Each row was made from one path, in order. Every step used is in the known rows, and no mark comes twice. Write each row's path.
(in the rows, 128 means zero)
Known rows:
madi, gopa: [128 164 118 103 121 134  99 125 150 145  98 139 106 137 134 160 150 100
 144 149 123 135 138  91 108 127 123 131 158 170 153 118 164 113 134 100
 150 160 130 118 127  88 145 132 135  95 120 110 129 135 137 144 140 125
  97 140 140 114 156 120 156 136 137 122 127 102 146 167 122 130 142 145
 144 101 139 121]
geli, madi, gopa, gavi, zitin: [135 171 122 120 136 159  88 133 153 144 111 121  99 144 107 205 167 147
 122 122 127 115  81 104  53 131 114 124 116 127 118 122 193 131 126  64
 117 126 156 122  80  66 142 185  72  83  95 118 112 156 112 112 163 130
  94 147 138 131 173  72 171 139 138 100  93 109 157 183 121 110 131 128
 151  88 156 136]
madi, gopa, gavi, resit: [143 172 142  57 113 174  94 103 148 136  93 125 110 129 146 194 169  93
 166 147 112 135 129  84  95 118 117 127 123 154 150 112 161 148 121  54
 144 164 135  92  80  45 149 148 123  74  91 105 101 133 164 128 143  86
 107 146 121 113 171  96 197 127 142 126  79  96 128 162 110 132 114 119
 154  75 155 143]
rora, gopa, gavi, geli, madi, zitin: [144 175 150  54 115 156  92 111 177 148 143 109 129 124  83 215 173 133
 110 143 139 115  76 134  24 127 154 126  94 141 121 109 214 115 139  59
 159 105 179 138  63  72 114 189 113 113  65 101  96 150 101  96 180 131
 125 147 141 111 200 114 200 109 174  85  78 147 160 139 111 111  97 141
 160  91 187 199]
rora, geli, madi, gopa, gavi, tamin: [127 208  97 106 143 175  65 152 167 188 126 128  78 106 117 220 181 114
 109 132 113 138  81  91  15 125 121 125 111 179  80 139 199 159 130  40
 217 141 179 120  79  54 131 177 117 104  93 103 126 146 118  90 155 125
  89 143 146 103 178 104 170 146 131 111  77 104 157 156  86 101 140 125
 159  94 190 137]
geli, gavi, resit, madi: [125 162 112 121 145 101 106 113 150 150 111 109 111  94 130 150 161 122
  95 153 142 135 137  97 107 138 122 131 111 149 148 120 140 162 137  49
 119 166 173  65  55  91 124 161  96  64 100 120 104 131 135  93 125  84
 139 157 105 121 178 103 169 125 159 127 118 129 154 169 101 135  91  97
 178  92 124 143]
resit, madi, zitin, gavi, tamin: [165 159 145 135 145 130 109 139 137 183  96  98 140 145 100 164 181 136
 132 105 126 131 129 111  65 130 128 131 137 141 125  78 155 163  73  62
 179  76 150 115  99  92 102 166  97 133 121  96 150 132 137  99 134 120
 104 143 108 118 181  83 206 153 168 137 106 118 197 197 124 148  66 155
 161 126 152 182]
resit, madi, gopa: [152 170 114 112 135 144  77 128 151 144  86 144 115 122 124 168 158 111
 146 139 127 132 141  81  98 128 113 124 160 156 135 147 152 122 134  82
 141 171 170 108 123 110 135 165 108 116 100 146 136 158 166 117 107 114
 114 161 109 118 172 123 156 149 147 132 136 118 174 184 148 133 120 138
 143 107 137 128]
zitin, gavi, resit: [109 145 141  95 106 129 117  90 117 157 114  95 128 134 123 146 129 108
 136 135 120 148 134 121 119 133 125 164 123 107 140  80 122 162 100  81
 125  91  96  99  45  69 143 112 127  84 117 104 126 121 161  96 132  99
 119 134 107 119 145  98 197  90 154 140 138  95 152 178 101 125  99 118
 160  90 144 165]
gavi, zitin: [136 137 134 129 168 118  99 121 129 124 119 124 128 135 111 142 146 140
 131  97 124 127 124 108 107 163 127 134 124 124 151 119 152 143 117 103
 139  82 128 129  78  93 116 136 113  86 132  99 135 138 126 101 155 139
 105 124 142 128 123  93 180 127 148 139 114 105 134 165 127 135 123 137
 142 129 124 151]
rora, resit, madi: [139 154  89 133 111  86  74  98 144 117  93 137 114 117 116 142 130 157
 118 120 129 152 145  56 109 134 136 106 117 152 109 157 141 135 124  97
 149 181 169 129  90 118 117 159 111  96  99 111 117 154 158 100  77 113
 105 149  89 126 169 130 138  96 185 132 168 122 174 124 120 154 119 164
 118 127 115 147]
gopa, gavi, geli, madi: [116 175 102  74 122 148 103 117 159 137 137  86 122 125  95 217 161 152
  85 146 132 150  83 139  52 126 139 133  98 141 109 132 176 165 141 111
 153 127 165 103  76  99 120 164 108  98 130 107 114 121 102 103 164 120
 114 155 134 150 183 102 160 122 178 121  98 128 143 135 102 115 139 107
 165  85 192 185]
resit, madi, gopa, gavi: [182 171 103 105 136 173  70 128 147 163  98 134 103 120 120 200 181 109
 143 141 114 145 132  81  69 123 124 106 123 157 135 133 165 155 140  84
 154 206 171 121 130  84 139 183  86 108  82 138 112 117 132 132 113 125
 107 160 127 121 178 108 181 154 145 135  82 116 175 157 130 132 119 131
 144 103 142 137]
madi, zitin, gavi: [151 144 155 122 117 127 114  98 119 171 109  95 128 163 135 150 132 123
 144 118 131 134 114 115  97 125 116 160 156 113 122  68 143 148  93  91
 143  78 111 124 100 100 115 126 118 116 128 103 118 110 127 121 158 138
 114 132 125 120 162 105 193 128 161 108 118 127 165 191 120 122  84 160
 174 141 125 188]
gavi, resit: [106 141 149  76 109 122 114 103 134 125 103 113 121 140 130 145 141 104
 138 143 128 144 137 107 145 134 117 138 125 131 152 119 148 142 106  97
 127 117 134  84  65  85 134 125 127  55 120 109 114 144 161 113 133 110
 116 132 114 116 132 114 181 110 148 128 147 117 125 167 122 138 112 129
 160 106 134 137]
geli, gavi, resit: [ 96 167 140 100 136 115 125 108 157 141 120 111 115 128 155 157 131 116
 112 152 113 138 133 111 127 144 120 143 104 150 153 106 136 147 118  51
 126 135 134  76  52  83 128 115 135  45 118 102 105 133 129 110 153  96
 132 135 125 133 155 107 160 105 149 125 117 115 119 152  92 135 109 101
 176 103 120 138]
geli, madi: [ 86 148 100 121 131 100 108 132 125 120 112 109  90 123 114 153 132 151
  85 142 159 123 114 121 100 140 130 130 121 138 107 138 185 144 123 107
 133 128 154 106  92 111 118 151 108 108 139 122 119 138 125 110 122 119
 127 143 113 130 163 122 142 121 152 107 165 121 147 154 110 109 133 122
 135 107 124 150]
zitin, gavi: [132 148 124 132 117 120 104 119 129 157 117  96 123 153 107 160 124 122
 130 117 111 146 115 113 110 135 138 157 134 110 120  91 121 161 105 118
 136  91  98 124  92  82 140 113 126 116 148  94 132 101 133  93 128 133
 119 132 108 140 148  98 172 119 157 133 128  98 149 181 102 123 135 135
 148 120 132 165]

Which path is each row?
[129 186 102 116 116 166  61 130 148 170 129 135  86 118 131 216 146 105
  94 133 128 139  75  78  28 129 125 143 106 161  81 158 187 135 145  60
 167 178 161 130  96  68 146 161 112 114  82 121 104 138 103 103 125 117
 102 175 147 112 178 114 159 151 136 119  94 114 160 160 101 100 158 127
 161  95 188 148]  rora, geli, madi, gopa, gavi
[140 151 135  86 116 148  86 104 147 148  89 146 119 125 127 172 174 100
 146 145 138 131 149  78 121 124 108 142 133 165 138 122 144 122 133  45
 130 179 176  91  84  80 154 157 104  96  75 143 123 170 190 124 113  85
 116 158 106  98 178  99 182 157 169 137 143 122 164 193 159 122  92 134
 140  67 142 127]  gavi, resit, madi, gopa
[139 140 174  76 103 121 122  63 122 167 100  91 138 154 122 150 134 105
 134 135 137 123 128 113 118 134 108 175 128 119 142  70 136 149  89  52
 127  80 106 111  48  71 129 119 109  95 114  90 114 122 161 111 151 106
 129 142 112 113 165  70 221 127 171 111 139 124 148 196 120 123  81 153
 183 108 117 197]  madi, zitin, gavi, resit
[114 150 143 131 112 114 119 103 112 170 103  95 114 145 133 156 113 139
  97 114 141 112 108 113  65 124 121 157 136 114 109  89 177 148 102  73
 120  76 123 123  73 103 105 154  99 133 134 102 122 118 117  94 158 119
 125 151 122 114 176  79 162 149 169 106 141 129 173 184 118 111  89 149
 168 117 118 187]  geli, madi, zitin, gavi
[191 171 106 116 131 148  67 106 164 146  97 159 117 137 108 183 171 155
 145 113  94 133 110  53  53 118 124 115 120 147 133 145 158 119 129  60
 158 181 180 132  84  59 138 201  89  89  60 109 122 152 158 108 112 113
  74 154 131 108 178 102 195 124 150 129  98 110 185 144 117 141 110 146
 135 122 127 150]  rora, resit, madi, gopa, gavi, zitin
[141 166 127  67 143 167 115  99 144 148 122 102 130 133  98 189 170 156
  93 145 138 126  82 142  44 124 122 132 105 141 119 116 203 143 131  92
 142  90 161 110  68  92 109 167 102  96 102  86 104 130  91 112 172 137
 106 157 147 131 182  94 178 144 184  98  92 147 148 136 110 120 103 142
 188  94 165 206]  gopa, gavi, geli, madi, zitin
[154 175 112  46 121 197  90 114 183 153 110 113 139 144 108 210 195 107
 148 151  86 147 102 118  67 109 126 151 136 157 139 128 159 130 146  97
 163 145 131 127  96  63 150 145 137  93 109 103 127 130 134 136 166 125
  90 147 134 141 174 112 179 143 162 133  72 113 147 152 118 137 141 122
 153  79 185 151]  madi, gopa, gavi, geli
[194 158 116 118 153 176  71 124 154 155 100 156 120 128 108 195 197 122
 150 113 117 133 124  79  58 133 119 111 123 158 144 125 185 141 139  69
 142 149 187 119 106  60 136 192  64  96  72 141 124 140 137 106 144 121
  95 143 131 116 181  82 199 150 143 137  78 115 179 183 123 126 103 129
 157  98 133 140]  resit, madi, gopa, gavi, zitin
[126 162 139 132 144 119 120 139 151 149 125  98 115 130 118 162 156 119
 136 100  94 161 132 122  89 129 133 131 146 131 119  81 138 174  91 105
 179  68 105 116  79  73 119 139 143 100 171  81 158 101 146  91 144 127
 114 110 115 119 142  88 179 111 138 139 106  92 146 171  97 147 127 117
 127 119 162 152]  zitin, gavi, tamin
[103 151 167 100 104 116 128  94 108 156 100  76 108 140 122 175 125 130
  91 135 156 107 107 120  99 130 102 165 119 115 110  80 155 140  91  36
 109  71 133  96  39  77 119 159  82 119 105 102 104 141 140  95 159  93
 136 147 122 107 179  62 199 125 185 113 147 141 163 201 119 104  69 134
 189  89 124 199]  geli, madi, zitin, gavi, resit
[191 154 125 100  98 120 100  68 148 153 109 107 160 148  87 169 152 148
 117  98 112 130 122 106  69 118 142 173 131 116 110 105 122 108 109  68
 158 116 152 137  56 103 111 154 107 135  89  62 129 140 154 101 154 109
  93 161 108 117 188 113 193 110 216 118 142 138 185 157 116 162  71 158
 173 109 146 219]  rora, resit, madi, zitin, gavi, geli
[103 152 106 114 108 128 110 121 140 149 138  77 132 148  82 179 153 154
  77 122 125 152 109 148  75 116 147 171 121 103  91 103 139 134 135 105
 124  71 117 110  48  88 126 129 114 129 153 104 147 138 116  77 167 123
 116 147 119 130 160  99 142 130 177 132 131 122 154 154  86 129 127 118
 153  86 188 193]  zitin, gavi, geli, madi
[109 170 107  82 115 151 101 128 162 135 110 111 105 125 103 187 174 121
  96 144 130 127 104 125  90 116 117 149 145 151 111 144 172  97 152  78
 142 155 150 110  65  85 136 141 117 116 116 119 136 164 130 139 163 116
  87 167 133 117 171 110 126 152 161 114 136 135 136 152 117 117 141 132
 143  54 179 144]  gavi, geli, madi, gopa
[110 155 111 155 183 108 123 124 160 157 130 133 132 135 133 145 141 141
 118 121 113 129 120 116  99 144 128 148 120 118 172 118 152 130 135  77
 121 103 127 114  88  78 114 134 121  62 124 106 127 122  95 106 157 125
 113 135 152 145 139 101 164 119 150 122  92 108 130 152  89 129 115 107
 154 126 121 139]  geli, gavi, zitin
[178 186  87 107 117 153  56 103 152 141  92 150 101 126 130 187 158 137
 150 138 102 137 117  49  56 112 142 100 122 162 107 159 153 133 132  74
 174 226 172 131 101  78 130 186 120 112  67 110 112 138 152 114  94 106
  96 149  95 103 192 137 173 103 158 126 108 113 183 121 118 143 121 148
 127 126 135 148]  rora, resit, madi, gopa, gavi
[136 139 130 109 103 122  89 105 129 161 109  96 126 132 101 152 153 122
 119 123 136 155 140  98 116 131 132 155 118 103 123  88 110 156 116  68
 135 128 151  91  53  86 126 154 108 108 103 123 125 130 179  79 110  97
 127 149 101 116 173  94 199 116 174 139 142 109 172 176 110 123  93 118
 152  92 142 174]  zitin, gavi, resit, madi
[180 158 149  64 133 158  90  84 122 157 100 110 118 119 119 170 176 127
 134 149 136 107 126  87  82 125 125 110 110 159 145  95 169 178 110  45
 146 129 180  89  92  95 119 176  81  77  63 107  72 137 156  94 127 100
 128 144 117 122 197  81 228 133 174 122  90 141 175 162 133 134  64 137
 186 122 120 181]  gopa, gavi, resit, madi, zitin
[136 177 127  71 100 174  64 105 148 176 133 122  82 118 130 223 164  94
 104 157 123 127  69  78  58 115 108 164  98 158 105 146 168 128 148   9
 157 172 179 107  47  51 144 163  95  94  64 117  98 155 140 104 134  79
 104 167 130 103 175  98 188 139 145  99 100 118 154 168 100  98 131 120
 175  68 184 146]  rora, geli, madi, gopa, gavi, resit
[143 152 142  86 111 160 124  88 156 161 119  98 166 157 107 172 153 124
 123 114 105 139 112 125  73 121 133 192 147 129 135  71 136 137 109  94
 158  64 102 130  74  80 130 106 129 128 135  78 148 122 125 118 192 134
 110 141 140 138 165  94 202 128 184 116 116 136 162 168 116 130  85 149
 180  97 167 205]  madi, zitin, gavi, geli
[134 191 118 105 146 134  97 127 163 166  97 138 108 108 131 169 176 101
 120 171 123 121 141  82 101 124 101 133 139 164 150 119 133 124 158  21
 115 197 172  79  69  83 130 164 105  79  72 134 112 155 144 121 121  90
 120 166 113  99 181  92 159 149 143 132  92 104 167 187 111 116  86  98
 168  69 136 126]  geli, gavi, resit, madi, gopa
